What can hang from each mark:
R: B
G: B
X: E
Q: C E M S
B: D G M Q V
D: B
V: B M
M: B Q V

Known rows, with every way that one mark hangs from another:
D[B[M Q[E] V]]: [-26 -18  -5 -12  -3  -1   0 -21  -2  -8  12   9   3 -17  -2   3   2   7
  -3 -14  -3  -6  17 -10 -11   0  -7   2   9   4   9  -4  -5   1 -12 -19
  -9]
V[B[D Q] M]: [-12 -12   2 -21   2  -3  -1 -10   6  -9   8   3   6   9   0   1  12  -2
  10  13   1   4   8  23  -2   3   1  -6   2 -14 -11  -1  -6   3   0  -7
  -7]
G[B]: [  2 -10 -20  13   4  -9  -5  10   0  -9  -8   1   2  17   2  -4   0   1
  -3  30 -10   5   1  11  -2  -7   0 -14 -15   0  15  -3 -13   0  14  -8
  -7]
D[B]: [ -2 -10 -28   7   6  -7 -10   9  -2 -10   4   0   1   8   2  -2   2   2
   7 -12  -6   5   6   1   0  -9   4 -18 -12  -2  23  -7  -7   5  12 -14
  -9]
X[E]: [  8  -5 -31   4   3 -11 -10  13   6 -11 -11  -2   0  18   5   0  -3  -3
   1   0  -7  -7  13   3  -8 -23  15 -24 -16  -2  17 -21 -12   2  12   0
 -12]
B[D]: [  8  -8 -22 -19   9  -9  -7  13   5  -8  -4   2   0  14   3   0   0   1
  13  -5  -7   7  12  16  -3  -7   4 -18 -17   3  25  -4 -11   4   8  -8
 -11]
B[D G M[V] Q]: [-14 -14   6 -21  -4  -2   1 -27   8  -4  10   7   4  12   0  -3   3  -4
  15  -5  -2  -1   4   0 -13  -4  -3  -4 -17  -6  -1   0  -6   3 -15 -10
 -10]
V[B[D Q]]: [  1 -11  -6 -20   5  -4  -3  -6   6  -8   1   5   5  11   0  -2   4  -3
  17  13  -3  13  16  27   2  -3   1 -11   0  -5   8  -3  -6   2   1  -9
  -9]
D[B[G]]: [-15 -15 -18  13   5  -6  -7  -2   1  -9   5   1   1   7   0  -4   2   1
   9 -17  -3   5   5  -9  -4  -7   1 -12 -23  -2  25  -4  -3  10   0 -13
  -5]
R[B]: [  7 -10 -33  16   7 -11  -9  11   3  -7  -6  -2   0  10  -2  -1  -3   1
  13  -6  -3   3  13   6  -8 -13   3 -22 -17  14  17  -5 -24  -1  16   0
 -11]
Q[C E M]: [  4 -10 -30   6  15 -12  -3  11   1 -10 -10  -5 -11  15  11   8   2   6
  18   1  -5   4  23  -6   1  -9   9 -11 -20   3  25  -4 -10  -7  10  -4
  -6]
Q[C E M[V] S]: [  0  -4 -10   2  20 -11  -3  13   0 -10   1 -11 -13  34  17   5   6   5
  18  -7  -7   2  17  -8 -10  -8   9  -7 -21  -2   4  -1  -4 -10   1  12
  -7]
D[B[Q[M[V]]]]: [  1  -7 -18  -2  11  -4  -6  -7  -3  -9   9 -13   0  19  -6  -4   5  -1
  22   2   1   7   3  -4   0 -10   4 -16  -1 -18  -1  -5   0  -4   4 -19
  -9]
R[B[G]]: [ -5 -15 -24  21   6 -10  -5   0   6  -7  -5  -1  -1   9  -3  -1  -4   0
  14 -12  -2   3  11  -3 -10 -12   0 -16 -27  14  18  -4 -21   3   4   1
  -6]
G[B[M[Q]]]: [-10 -10 -12  11 -13  -5  -2  -3   0  -5  -7   2   4  15   4   0  -2   3
   4  26  -8  -2  -9   6   1 -12   0  -7 -13  24   7  -1 -13  -2   9 -14
 -12]
R[B[M Q]]: [ -1 -10 -26   9  -8  -7  -5 -21   4  -6  -4   0   4   5  -3   2  -3   1
  17   0  -3  -4  19   1  -9  -8  -3 -14  -6  18   8  -4 -24  -8   7  -9
 -14]
D[B[M]]: [-15 -10 -23   6  -6  -5  -8  -3  -2 -10   6   1   4   4   2   1   1   1
   4 -17  -5  -5   9  -3  -3  -7   2 -12 -12  -2  13  -5  -9   3  10 -13
 -13]
M[B[D G V]]: [-18 -14   9 -23   9  -5  -4   5   5  -6   8   4   5   7   1  -3   1  -6
  14 -18  -2   6  19  18  -3  -5  -6  -4 -20 -10  -3   0  -3  14 -15   7
  -5]
D[B[M[V]]]: [-16 -10 -13   4  -2  -3  -8  -1  -2  -8  16   1   3   7   2  -3   4  -1
   1 -16  -3  -8  -1  -4  -9  -8   3 -12 -11 -16  -7  -5  -8   2   8  -9
 -13]
D[B[Q[E] V]]: [-13 -18 -10 -12  10  -3  -3  -8  -1  -8   9   9   2 -13  -1   0   3   8
  -2  -9  -4   4  14  -7 -10  -3  -4  -4  10   3  19  -5  -4   3 -11 -19
  -5]
B[D G M V]: [-29 -13   7 -26   2  -5   2  -8   5  -6   3   5   5   0   1   2  -1  -3
  14 -20  -3  -5  15   0 -11  -1  -6   0 -23   3   8   0  -8  13 -15  -3
  -9]
M[Q]: [  8 -10 -29   5   1  -9  -8   9   3  -5  -8  -1  -1  21   5   0   1   3
  15   8  -5   6  -4  -1   1 -16  11 -20 -14  27  30  -5 -10   2   8 -12
  -8]
V[M[B Q]]: [ -5 -13 -15   7  -7  -5 -10   7   3  -7   6  -2   2  24   4  -1   9   1
   9   7   0  -1  -6  11   5 -12   6 -15 -12   5 -12  -3  -8   2   4   0
  -6]
G[B[M]]: [-12 -10 -15  13  -8  -7  -3  -2   0  -8  -5   1   5  13   2   0  -1   2
  -2  25 -10  -5   5   7  -4  -5  -3  -8 -15   0   5  -2 -14  -1  12  -7
 -12]
M[B]: [  7 -10 -24   8   2  -8 -12  12   3  -8   2   1   1  23   3  -3   3  -2
   8   6  -4   5  18  15   1 -11   4 -20 -14 -10   6  -5 -10   1   9   5
  -8]
V[M[B Q[C E]]]: [ -9 -18 -11   8  -4  -6  -7   7   3  -7   7  12  -6  12  19   3  11   6
   2  -3  -2  -3   4   7   4 -10   8  -5 -13  12  -9  -2  -9  -4   2   4
  -2]
M[B[Q]]: [ 11 -11 -22   2  -1  -6  -9  -8   4  -8   2   2   3  23   2  -4   4  -3
  13  17  -3   7  20  12   3  -9   1 -18  -4  -7   8  -4  -8  -4   3  -4
  -8]
B[M Q]: [ -1 -10 -24  -2  -9  -6  -4 -22   4  -8  -3   3   4  14   2   2   1   1
  13  14  -5  -3  17  -7  -5  -6   3 -13  -6   7  19  -3 -13  -5   3 -14
 -13]
Q[M]: [  9  -6 -34   5  10 -11  -7  11   1 -10 -10 -17  -4  28  -3   3   1   0
  24  10  -3   6  15  -1   3 -10   8 -21 -17  -3  22  -5  -9  -1  12  -7
  -9]
R[B[D G Q V]]: [-13 -15   2 -21  10  -6   2 -15   6  -4  -1   5   6  -7  -5  -1  -4  -3
  23 -18  -1   7  19   8 -11  -4  -9  -4 -13  18   9   0 -17   8 -15  -8
  -6]

Rows:
[-10 -16 -15   7   2  -4  -4 -21   2  -9   6   4   4   6   0  -5   3   0
  13  -6  -2   8   7 -12  -3  -6  -1  -9 -12   1  26  -4  -2   6  -6 -22
  -4]
D[B[G Q]]
[  8 -16  -8 -21   5  -6  -5  -3   5  -7   5  17  -2   6  16   1   4   2
  11  -7  -6  10  31  25   4  -4  -2  -7  -8   2   8  -1  -8  -7  -2  -4
  -7]
M[B[D Q[C E]]]
[-15 -12  -1 -16   5  -4  -3   9   5 -10   7   1   5  10   1   1  11  -1
   5   3   0   1   4  25  -2   1   2  -8  -8 -17 -14  -2  -7   8   6   2
  -7]
V[B[D] M]
[ -6  -5   3 -28  13  -4   3  -2  -1  -7  -8 -11   6  11  -6   1  -2  -2
  22  27  -7  11  12  21   1  -2  -9  -3  -2  -2   0   1  -3   1  -2 -19
  -8]
G[B[D Q[M] V]]
[  2  -4 -10   7   0  -8 -10  11   1  -8  -2   1  -5  39  28   0   3  -2
  27  -6  -9   7  14  10   4 -15   9 -11 -22  28   9   0  -7  -5   5  10
  -9]
M[B Q[C S]]
[-28 -16   9 -10   4  -4   1  -2   7  -9   9   2   5   9  -1   1  11  -3
   7  -4   1   2   3  15  -6   2   0  -2 -20 -17 -13   0  -3  14  -6   5
  -2]
V[B[D G] M]
[ -7 -15 -12 -20  -8  -5  -1   0   7  -3  -2   7  -1   2   2   7  -1  10
   5 -13  -5  -1   5  10  -5 -10   2  -8 -10  29  19  -3  -9   0  -4 -12
 -11]
B[D M[Q[E]]]
[-13 -16  -4   3  -6  -4   0 -31   7  -5   8   4   3  18   1  -3   4  -3
  10   7  -1  -5   2 -17 -15  -6   1  -6 -16  -7   1  -1  -8   0 -12  -8
  -8]
B[G M[V] Q]
[  0 -14 -15   2   6  -7  -2  -9   4  -9  -2  -9  -1  13  -8   4   7   5
  13  24   3   9  22   5   1  -6   3 -10   6  -9   7  -3  -3  -6  -1  -6
  -4]
V[B[Q[E M]]]
[-29 -14  -6   8   0  -6  -1 -12   3  -5   0   1   5  -5  -4   3  -4  -2
  14 -21   0  -9  16  -9 -16  -8  -6  -2 -23  14   0   0 -21   8  -7   4
 -10]
R[B[G M V]]
[-11 -14  -8   2  -1  -3  -3 -14   4 -10   7   2   5  14   1  -1  13  -1
   7  26   1   0   5   7  -2   0   4  -9   2 -14  -9  -2  -8   0   2  -5
  -5]
V[B[Q] M]
[ -2 -19 -14   2   3  -5  -2 -10   5  -8   3   8   0   5  -2  -1   6   6
  -1  22  -1   8  18   7  -5  -4   3  -9   7  -3  13  -5  -7  -2  -4  -4
  -4]
V[B[Q[E]]]
[-18 -16   2 -10   1  -5  -4   1   7  -8  12   1   3  16   1  -2   8  -3
   8 -13   0   1   9  19  -2  -2  -5  -7 -25 -18 -16  -1  -4  10  -8   7
  -4]
V[M[B[D G]]]
[ -8 -13  -4  -6  11  -6   3  -6  -2  -8  -7  -7   0   4  -8   2  -1   7
   4  35  -6   5  12   2  -5  -2  -8   0   5  -2   4  -1  -4  -5  -7 -14
  -3]
G[B[Q[E M] V]]
[-26 -16   4  -7   8  -5   2 -22   2 -10   5  12   0   7  18   0   9  -3
  17   4  -2  -4  10 -19  -8   2   3   6 -18   3   4   2  -9   5 -15  -8
  -1]
B[G Q[C] V[M]]
[ -9 -18 -11   7  -9  -5   2 -22   3  -6  -3   9   3   1  -1   2   0   9
 -11  31  -9  -3  10   1  -8  -1  -9  -2   0   6   9  -2 -11  -8  -1 -15
  -8]
G[B[M Q[E]]]
[  5 -11 -22   3  13  -9  -5  13   1  -8   2 -12  -8  20  -6   2   4   6
   6   6  -1   2   6  -5 -10 -10   7 -16 -11 -16   4  -5  -6  -5   2   0
  -6]
Q[E M[V]]
[-28 -13   9 -27  -5  -3   3  -9   5  -3   0   4   5   2   3   3  -1  -2
  21 -19  -2  -2   1   0  -6  -7  -1   1 -21  27   9   1  -6  13 -18 -10
  -9]
B[D G M[Q] V]
[-15 -13  -9   7  -3  -4  -5   4   3  -8   3  -1   3  16   3   2  12   1
   8  15   3   0 -10   9   2  -9  10 -10  -5   6  -9  -2  -7   5   5  -2
  -5]
V[B M[Q]]
[-15 -19  -9  -4   8  -5   0 -10   4  -7   5   6   2 -13  -5   2   4   9
  -3  -2   0  -6  11  -4 -17  -2  -6  -2   6  11  -8  -3 -21  -2  -9  -3
  -4]
R[B[Q[E] V[M]]]
[-15 -15   2  -9   6  -5  -2   2   7  -8   3   3   3  11   0  -2   4  -5
  14  -4  -1   9  13  19  -3  -4   1  -9 -20  -9   7  -1  -4  12  -4   1
  -5]
V[B[D G]]
[  3 -17  -8   6   2  -5  -9  13   2  -5  11  13  -8  17  19  -2   6   3
   4  -3  -1   3   2  10  -2 -18  11 -11 -14   6  -9  -3  -8  -6   1   7
  -4]
M[B Q[C E] V]
[-27  -4   2 -15  -1  -2  -2 -20  -3 -10   9  -3   5   7   8   2   2   1
  15 -17  -8  -4  17 -11 -11   0  -6   2   1  12   7  -1  -2   1 -11 -10
 -13]
D[B[M Q[S] V]]
[ -8  -5 -13   2   0  -7  -5   6   3  -9  -3 -10  -2  36  11   2   8   5
  14   1  -6  -2 -10  -7  -6  -8   9 -11 -15  28   9  -2  -7   0  -1   1
  -8]
V[M[Q[S]]]
[ -1  -9 -10 -18  12  -8   2 -16   5  -9  -8  -4  -4  21  11   4   1  -5
  42  -3  -3  12  23   1   5  -5   2  -6 -27   6  23   0  -4  -1  -3 -15
  -6]
B[D G Q[C M]]
[-16 -10  -1 -16 -11  -3  -3  -1   5  -5   0   3   6   8   3   4   3  -3
  17  -2  -1   2   4  24   3 -10   5  -8  -8  16  -2  -1  -8   5   4  -5
 -13]
V[B[D M[Q]]]
[ -3   1  -9 -16  15  -8  -1  -7   0 -10  -7 -21  -1  31   2   3   2   0
  33  10  -6   7  22  -8  -6  -4   0  -7  -5  10  15  -1  -1  -3  -9  -2
  -9]
B[Q[M S] V]
[-12 -11 -11   3  12  -8   1 -17   3  -6  -7 -14   2   7 -11   2  -3  -3
  34  -2   3   5  21 -10  -6  -9  -5  -7 -13  10   6   0 -14   2 -10  -7
  -5]
R[B[G Q[M] V]]
[  1 -12 -21   5   5  -9  -1 -21   5  -8  -8 -14  -1  27  -6   1   2  -1
  31  15  -1   8  16 -13   0  -7   2 -12 -18   0  25  -2  -3   0  -6 -14
  -4]
B[G Q[M]]
[-18 -18  -7  14  -2  -5  -6  -3   6  -9  10   0   3  22   1  -3  10  -3
   4   0   1  -4   7   2  -3  -4   0 -10 -25 -19 -13  -2  -5   6  -5   8
  -3]
V[M[B[G]]]
[  2  -3  -9   1   8  -8  -6  12   1  -7   0   1  -7  39  28  -1   4   0
  23  -5  -8   3  -5  -5  -7 -16  15 -11 -23  27  11   0  -8  -5   4   5
  -9]
M[Q[C S] V]
[-16 -14  11 -23   3  -3  -3   5   5  -3   5   4   5   9   3  -3   1  -6
  21 -17   0   9   6  18   1 -12  -2  -4 -18  14  -2   0  -1  15 -18   0
  -4]
M[B[D G V] Q]
[-16 -14  -4 -14 -10  -4   0 -12   8  -3  -3   4   3  12   3   3   0   0
  21 -15  -4  -1   0   2  -2 -10   2  -6 -27  27  18  -1  -6   8  -8 -12
 -10]
B[D G M[Q]]
[ -8  -4  13 -19   6  -3  -4  15   4  -6   7  -4   1  30   9  -3   7  -3
  19  -6  -3  10  -8  26  -7 -11   7  -9  -8  11 -13   0   0   4  -3   9
 -10]
M[Q[S] V[B[D]]]
[-25 -14   9 -32  -2  -2   4 -28   6  -5   3   7   8  -1   0   1   0  -3
  20  -9  -4  -1  17  -3 -10   0  -7   3 -13   7  10   1  -6   8 -21 -13
  -9]
B[D G M Q V]
[  1  -5  -8   5   3  -7  -2  -8   2  -9  -7  -3   2  31   8  -4   0   2
   8  33 -14   8   7   6  -7  -3  -5  -7  -7  13  17   0  -7  -6   2  -6
  -8]
G[B[Q[S]]]
